Every row comes from one small tree of marks. The marks that hang from a mark follow it in brackets, in alphabetical order. Every link used is in the known rows. Which tree was each row made from?
Known rows:
velo{gasir{megam turir}}: [ -5   1 -17 -16  31   4 -10  -1   8  16 -13 -19  -2  11  -6  10  15  11
   2  -6   0  -5 -25  -7  -4   1  -7  17 -15  -2]
zoga{gelad nosina{pabo}}: [  5   4   2  20 -17  -5   8 -37  23   0  -6  22  17  17 -23   5  -6   9
  -1   9 -18 -20  -1   8   4 -13 -10  -5  14   2]
nosina{tama zoga}: [ -1 -11  13   5 -22  -7 -24 -14   3   9  -5   0  -9  -9  10 -11 -12  -4
   0  16   0   9  -2   7  16  -9   9   2  10  -8]
velo{gasir{megam tige turir{zede}}}: [-10   8   0 -12  28   2  -9  28  -2   8   1 -40  -7  13  -2   3   7   1
   6  -6   7  -7 -28  12 -22  24   1  19 -28  -6]
nosina{pabo zoga}: [ -2   1  13  15 -16  -3   3 -25   6  -2 -17   4  -6  -4   4   4  -4   8
  -5   5 -16  -7  10  -3  10 -16   1  -5  -4  12]
dadu{zodu{disu{zegabis{pabo{nosina}}}}}: [ 23 -10 -18  15  -1  21  19   8   3  -5  10   0   1  -4 -12  12   8  -3
   1 -12   9 -13  16 -12   8 -13   0 -19  13   7]
gasir{megam tige turir{zede}}: [ -9   9   5 -19  24  -7   2  13  -8  -3  -1 -19  -8   9  -8  -7   4   3
  15  -7   8 -15 -17  17 -14  19  -2  14 -16  -2]
zegabis{disu{zodu}}: [  6 -17  -7   9  12  11  -4   4   4   0   1  14 -28   0  -1   4   4 -17
  -4 -20  14 -11  16 -11  19  -9 -11   0  18  13]
disu{zodu}: [-16  -4  -6   1   6  10 -10  -3  10   6 -11   6  -8  -1   3   1   6  -2
   5 -12  10 -16   9 -15  13  -8  -7   3  25  10]
dadu{zodu{disu{zegabis{pabo{nosina{zoga}}}}}}: [ 30 -13  -5  19 -23  17  10  10 -13  -4  13   2  -6  -2  -4   8   9  -6
   7  -2   5 -12  25  -8   6 -14   0 -23  -1   9]
nosina{pabo}: [ -6   5  -1  14   8   0  10 -26  18  -3 -22   1   1  -7  -6   7  -9  12
 -12  -6 -15  -9   4  -7  11 -12   0  -5  12   8]
pabo{nosina{zoga{gelad}}}: [ -1  10   8  15 -36 -10 -15 -16 -14  -1   6  22   0  16 -14   4  14   6
  15  31  -9 -15  -8   8  23   8  -9   8   9   3]
velo{gasir{megam turir{zede{pevut}}}}: [  8  -3  -5   2  20  -4  -7   9  11  21  -7 -24 -12  10  -5 -11   6  17
   4  -6   2 -12 -22   3 -11  25   9  14 -26  -6]
tama{nosina{pabo}}: [  5  19   2   5   0  -8  13 -21  15 -17 -13  13   7  -2 -18  -4  -6   9
  -4  -1 -14   0  -1 -16   9 -21  -4  -5  16  12]
turir{gasir{megam{tama{nosina}} tige} zede{pevut}}: [ 11  12   2  -8   8 -24  -9  25  -6 -14  25   9  -8  -2  10 -20   3   7
  -3 -18   8  26 -10   7 -24  11  -5  12   0   2]
dadu{zodu}: [ -9   1  -1   0  22   8   1  -6  29   3  -3   8   0  -3  -3   1  -6   7
 -14  -9  10 -16  -8 -13   9  -9   4   8  26   6]
velo{gasir{turir}}: [-12  -5 -10  -1  23  19  -8  -1   5  21 -21 -21   9   5  -1   2   8  10
  -4   2  -8  -6 -20 -12   0  11   8   9   3   4]
pevut{zede}: [  0  12   9  15   4   2   0 -14  13   0  -7  -7   0   4 -26   1  -9  14
  14  -6   4 -18 -12   7   4  -1   1   3  21  14]
gasir{megam{tama{nosina{zoga}}} tige turir{zede}}: [ -7  14  28 -36 -11 -24   0  20 -22 -18  17   1   2  15   4 -19  -1 -11
  25  18   7   7  -6  12 -20   7  -6   6 -26  -1]
megam{gasir{turir} tama{nosina{pabo zoga{gelad}}}}: [-10  16  29  -7 -28  -2  23 -13 -18  -9   2  25  24  10  -3  -4   0   1
   1  17 -24  21   1 -22 -15  -3   7   0 -12   5]
megam{gasir{tige turir}}: [-22   4   4 -10  24  28   6  12 -29   7 -14 -11  18  -3  11   2  12   9
  -8 -23  -8   4 -15  -8 -10  16  12  19  -1   1]
disu{zegabis}: [  7  -7 -16  14  -9  25   1  -9  14   8 -19  -9   0  -3   6   2   2   6
  -1 -12  13  -7  13  -6   6 -10   2  -8  29  11]
megam{gasir{tige turir} tama{nosina{pabo zoga}}}: [-22  12  26 -24  -8   6  29  10 -38 -17   0   8  27  -5  17  -8   0  -3
  -2   5 -23  30   6 -15 -17  -4   8  -1 -24   6]
megam{gasir tama{nosina}}: [-13  11   7  -7 -11  -1   7   5  -2 -11   7  19  24  -4   1   2  -5   7
  -6  -4   0  23  -5 -29  -6 -10  -2   8  20   2]
velo{gasir}: [ -6  -1  -9  13  12  14 -20  -1  19  17 -10 -16   2   2   0  11   1   9
 -12  -4   0  -4 -15 -12   4   1   2   8  11   4]
dadu{zodu{disu{zegabis}}}: [ 14 -23  -6   7  15  41   4   8  20   4   3   3  -4  -2   5  -8   4   8
  -9 -32  21  -7   9 -14   4 -15   5 -16  30   4]
zodu{disu{zegabis{pabo{nosina{tama zoga}}}}}: [ 33 -21  -3  22 -45   6  -5   0 -21   0   9  -5  -8 -12   7   4   3 -10
  13  14   0   9  23   7  17 -11   7 -27  -1 -10]
turir{gasir{megam tige} zede{pevut}}: [ 12   3  -3  15  20 -10 -18  18  -5   2   8 -12 -23  -4  10 -10  11  17
 -10 -30   5   4 -14  17 -17  21   0  20  -6   1]

Write each row's tree:
[  2  -2   5  17 -25 -13   5 -37  27   1   0  17  14   2 -14  -2 -18   2
  -2  22 -15  -2  -2  13   8 -13  -2  -6  17 -14]
zoga{gelad nosina{pabo tama}}
[ 23  -1  -6  26 -60  -7  -3 -11  -9   4   4  -4  -1  -3  -7   8  -4 -16
  12  36  -2   5  23   7  11   1   9 -15   4  -7]
disu{zegabis{pabo{nosina{tama zoga{gelad}}}}}
[ 17  -3 -17  17  -5  -5  11   4 -16 -11   9  10 -24  -3 -17  22   8 -25
   3  -4  -1 -18  24 -11  21  -5 -15  -4   1  15]
zegabis{disu{zodu} pabo{nosina}}
[-23  -8  12  -9  12  13  19  22 -23   9   0  -5  21  -9  29 -19  -6  10
 -10  -9  -1  15  -3   6 -17  37  24   9 -13  -6]
megam{gasir{tige turir{zede{pevut}}} tama}
[ 30 -18 -12  16  15  35   8   9  17   4  -1  -5  -4  -2  -5   5   1  -4
 -15 -32  15 -17  24 -19  -3 -19   7 -25  14   2]
dadu{zodu{disu{zegabis{pabo}}}}
[ 17 -14   1  16 -34 -18  -2   7 -25  -7  18   8 -31 -14  -2  12  -3 -39
   8  20   1   2  27   3  25 -10  -5  -7 -12   1]
zegabis{disu{zodu} pabo{nosina{tama zoga}}}
[-14  -5  -6 -23  30  -3  -2  26  -2  14   7 -18   2   3  22 -14  -1   4
  -4  -2   8   6 -12  18 -20  31   7   8 -32 -12]
velo{gasir{megam{tama} tige turir{zede{pevut}}}}
[ -2   2  20  17 -26 -13  -7 -29  15   3  -5  12  -3  -5   0  -2 -13  -2
  -8  21 -11   6   5   7  11  -8  10 -10   4 -11]
nosina{pabo tama zoga{gelad}}
[-35  -5   2 -27  22  23  14  15 -26   4  -4  -2  29  -8  24   2   2   3
  -9  -9  -4  19  -5  -7 -11  15   8  11  -1  -1]
megam{gasir{tige turir} tama}
[  9  15  20   8 -23 -13   3 -21   1 -16 -10  13   0   2 -10  -7  -4   7
   3  10 -17  -1   5 -13   6 -23  -1  -8   0  15]
tama{nosina{pabo zoga}}
[-25  -1 -15 -41  39   9  -7  21  -3   9   1 -16  12   2  17   6   8  -3
  -3  -4   4  13 -13   4 -14   8  -8  11 -22 -10]
velo{gasir{megam{tama} tige turir}}
[ 38  -9  -3  34 -42  13  -7  -2 -22   1  10  11  -4  14 -15  10  19  -4
  15   7  -4 -15  26   3   9  -1  -4 -26  -1   0]
zodu{disu{zegabis{pabo{nosina{zoga{gelad}}}}}}
[ 36 -19 -17  25   2  30  -4  -1   3   5  -9  -8  -2  -4  -5   6   7   0
  -5 -31   7 -11  26 -12   1 -13   5 -28  12   2]
zodu{disu{zegabis{pabo}}}
[-14  22  -7 -27  21 -11   8  13  12 -18  13  -2  13  -1   3   9  -4  -6
  -9  -3  -3  27  -5  -5 -16 -15 -14  -1 -18  -3]
velo{gasir{megam{tama{nosina{pabo}}} tige}}
[ -7   4  12  10 -44 -22 -17 -17  -8   3  10  19  -1   1  -7  -2   0  -2
  14  39  -7   5 -11  16  22   7   0   4  15 -12]
pabo{nosina{tama zoga{gelad}}}
[ -3  -8   3   9 -18 -12  11 -31  21  -1  -9   5  11 -11  -4  -1 -22   3
  -2  18 -15   3  -1  11  12 -23  -1  -5  13  -8]
zoga{nosina{pabo tama}}
[-13  18   7 -36  15 -11   2  36  -4  -9  16 -18   9  12   0  -6  -1  -8
  11  10   9  16 -23   3 -29  18  -2  11 -23  -4]
velo{gasir{megam{tama{nosina}} tige turir{zede}}}
[-18   1 -12 -31  25  -8  -7   6   5  -8   9  10   3  -2  12   5   0  -3
  -3 -11  14   7   3  12  -4  -6 -17   5  -1  -8]
gasir{megam{tama} tige}
[  3   0   0 -16  28  -7   1   9 -13   4  -4 -10 -10   7   3 -25   6  10
   8 -15   6 -14 -10  21 -10  27   6  11 -21  -6]
gasir{megam tige turir{zede{pevut}}}
[-13   5   0  -3   9 -14 -12  24   3  -9  19 -11 -12  -3  13   9  -2   2
  -8 -11  11  17 -15  11 -25  12 -14  16   0   2]
turir{gasir{megam{tama} tige} zede}
[ -3  18  -2 -21   4 -29  18 -17  22 -23   6  24   6  -1 -13   4  -9   3
   2   3  -4  12   5 -13  -3 -30 -19  -5   0   2]
gasir{megam{tama{nosina{pabo}}}}
[-18   1  -7 -13  35  28 -10  16 -12  15 -17 -25  13   2  12  -1  11   5
  -8  -5  -7   0 -18   2  -3  20  10  11  -4   1]
velo{gasir{tige turir}}
[  2  -5  17  12 -25  -9 -28 -18   9  12   1  13  -5   3   1 -11  -7  -3
   2  22   2   2  -4   9  14   1   7   1  15 -15]
nosina{tama zoga{gelad}}
[-21   2 -18 -26  28   4 -16  22  10   3  10  -9   3  -1  16  13   1  -4
 -10  -8  12  16  -8   3 -11   0 -11   8 -12  -8]
velo{gasir{megam{tama} tige}}
[-22   0   6 -35  20 -11   8  15  -3  -4   6 -12   1   3   7  -7  -6  -5
  11   4  12  -2  -8  18 -17  17  -6  10 -17  -6]
gasir{megam{tama} tige turir{zede}}
[ 28   8  -9  33 -54   2  -1 -12 -15   1  -1  -1   0  11 -16  16  11  -6
  15  22  -5 -15  26   1   5   1   0 -16   2   8]
disu{zegabis{pabo{nosina{zoga{gelad}}}}}
[ -4  -5  16  12 -23 -12  -1 -24   9  -1 -11  -1  -8 -17  12  -3 -19  -1
  -8  17 -10  10   6   4  13 -16   9  -8   1  -7]
nosina{pabo tama zoga}
[ -1  13  -5 -30   4 -24  -5  -4  15 -15  13  25   6   5 -11  -1   0   0
   8   0  12   9  -4 -12  -2 -23 -21   4  11  -2]
gasir{megam{tama{nosina}}}
[ 22 -11 -13  19  12   6  -3   3   1  -2   1   6 -27  -3 -12  15  -1 -28
  -9 -23   7 -19  30 -16  10 -12  -7  -9   2  12]
zegabis{disu{zodu} pabo}
[ -3  -6   8  -3  23   8   4   6 -15  10 -15 -13   2  -1  13 -32  -3  13
   0  -7  -1 -16  -6  20  -3  37  21   3  -5  -2]
gasir{tige turir{zede{pevut}}}
[ 25  -5 -12  16 -13 -20   7  -8  -9 -11  12   7 -14 -16 -17  17 -13 -20
  -5  15 -10   3   7   6  23  -2   2  -3   4  -7]
zegabis{disu pabo{nosina{tama}}}
[ -4 -11  -3 -20  15 -17   9  -3   7  10   0   5  -3   2   6 -19  -4  10
   8   5   5  -6  -2  10  -8  18   3   4 -14  -7]
gasir{megam{tama} turir{zede{pevut}}}
